Each row was made from one walk, in order. Every step used is in the known rows, and no mark comes twice. Write each row's walk.
Known rows
s -> j: [  5  10  13 -26  10   7  22  -8 -13   2 -14  -4 -19  -7  -9   7  10 -12
 -12  -6  -8]
k -> s -> j: [  4  12  10 -28   7   7   7 -10  -8  15  -2 -10 -17  -8  -4   4   6  -7
  -5  -8 -13]
h -> s -> j: [ -4   6  17 -22   4   3  20 -14  -6   3   3  -7 -20  -4  -3  14  20  -4
 -12 -13 -11]
l -> z: [  7  15  28 -12  11  40   6  -2 -25   0  32  -3 -21 -27  -6   9   9 -12
 -16   8  12]
j -> k -> s -> h -> z -> l: [ -8   6  15 -31 -22  27   6 -10 -17   9   6 -13  13 -13  -2  14  17 -20
  -1  20   3]
z -> k -> j -> s -> h: [  7  14   8 -45   2  39   1 -14  -8   8  -1  -9  -2 -26  -9   5  -9 -13
   9  17  -6]
k -> s: [  7  16  18 -26   0  26  -8   0 -10  18  18 -13 -13 -22   6  13  -2  -9
   3   2   4]
s -> h -> z -> k -> j: [ -3  24   2 -35   3  22   8 -15 -23   0  -6 -12  -4 -23 -14  10  20  -2
   0  12  -9]
h -> s -> k -> j -> z -> l: [-12   5  15 -15 -23  29  17 -13 -21   6  19 -14  -5  -7 -15   3  -3 -14
   0   8   0]
l -> z -> s -> j -> k: [ 13   5  14 -21  13  -3   2  -7 -18   0  -1  -8 -21  -1  -6   5  20 -13
 -19  11  -4]
h -> z -> k: [ -4  18  12 -31  10   9   5  -2 -21  -2   2  -8  -6  -6   2  32  18 -17
   0  13   8]
z -> k -> s: [  4  19  12 -27  12  17 -17  -3 -12  19  20 -15 -13 -12   7  22  -2  -9
   6   6   2]
s -> j -> z -> l: [ -7   4  17 -23 -10  14  20 -11 -19   7   5  -7 -10  -3 -12   6  -8 -21
 -10   7   4]
z -> s -> k: [ 10  14  14 -12  -2  37   0   3 -12   0  13 -12 -15  -5  -2  12   2 -17
  13  -2  -2]
j -> k -> s: [ 12  10  16 -23  -3  15 -11   1 -12  17  17 -17 -11 -16   6   9   8 -12
  -1  13   4]
l -> z -> k -> s -> j: [  1  13   7 -26  17   4  -2 -14 -12  14  11  -9 -20  -3  -5   7   8  -5
  -7  -4 -14]
z -> k -> s -> j: [  1  12   6 -29  15   0   1 -12  -9  14   0 -11 -18  -1  -4  10   6  -6
  -3  -5 -14]
j -> k -> s -> h: [ 17  17  12 -42  -4  30  -5  -9  -3  12  23 -12  -3 -30   2   8   2 -13
   2  12  -2]
s -> k -> j -> z: [  4  20  11 -25 -14  28  22  -7 -20  -2  20 -10 -18 -21 -18  -6  -9 -11
   4   5  -1]

Write each row's walk
[ -8   5  15 -24 -12  14  14 -12 -17  13  11 -10  -9  -3 -10   5 -10 -18
  -6   7   2] => k -> s -> j -> z -> l
[  6  15  11 -29  21   1   7 -12 -10   3 -13  -4 -24  -3  -5  11   7  -8
 -12  -8 -10] => z -> s -> j
[ 10  16  14 -17  -5  32   3   0 -13  -2  24 -11 -19  -6  -4   8  -7 -19
  13  -1   0] => j -> z -> s -> k
[ -3  16   9 -41   8  16   0  -8 -15   1   3  -8   0 -10   1  28  10 -19
   7  18   3] => j -> s -> h -> z -> k
[  9  22  24 -19  25  27 -14  -7 -20   2  24  -3 -26 -19   1  16   3  -9
 -13   3   8] => l -> z -> s
[ 12   1  13 -22   3  -4  15  -2 -16   0 -12  -9 -15  -2  -7   4  21 -18
 -17  11  -3] => s -> j -> k
[  0   4  19  -4 -18  39  13   0  -7   0  30 -15 -11  -6   0  16  14 -12
  13  -7  -3] => h -> s -> k
[ -3   7  13 -24   8  32  -5  -9 -22  10  -8 -12 -10 -14 -13   3  -5 -11
   6  22  -1] => l -> z -> k -> j -> s
[ 11  11  16 -44  -1  43   4  -7  -3   7   3  -6  -3 -27  -3   9 -12 -20
   8  15   2] => j -> s -> h
[  9   6  12 -28   6 -10   6  -7 -16  -2 -13  -9 -14   1  -4   9  27 -15
 -15  12  -5] => h -> z -> s -> j -> k
[ 16  27  14 -48   8  28   0 -13  -4   1  23  -3 -15 -28  -1  13 -13 -14
  -1   5   2] => j -> z -> s -> h
[ -2   7  11 -28   6  28  -3  -7 -19  11 -18 -13  -8 -11 -11   6  -7 -12
   9  20  -2] => z -> k -> j -> s
[  1  17   8 -32  18  -3   9  -9 -17   1  12  -5 -23   0  -7  20  -7 -17
  -5   4   2] => s -> j -> z -> k
[  0   6  16 -27  -2  35   3  -5 -17  11 -19 -12  -7 -19 -12  -1  -7 -13
   7  18   0] => k -> j -> s
[ 11  24   8 -47   4  28  -7 -13  -3  13  33 -10  -8 -27   1  13 -11 -11
   7   7  -2] => j -> z -> k -> s -> h
[  1  21  16 -46 -12  29  18  -7 -12  -5   6  -5   5 -30   0  18  22 -16
   1  11   4] => s -> h -> z
[  6  -1  16 -18  -1  -7  13  -7 -11   0   0 -11 -15   0  -3  10  28 -12
 -17   6  -5] => h -> s -> j -> k
[  0  21   8 -19  15  27   2 -13 -30   2   7 -10 -16 -21 -17   5  13   0
  -8  10  -6] => l -> z -> k -> j
[ -2  20  11 -32   5  14 -15  -4 -13  15  19 -15  -7 -12   8  24   8  -9
   8   9   2] => h -> z -> k -> s
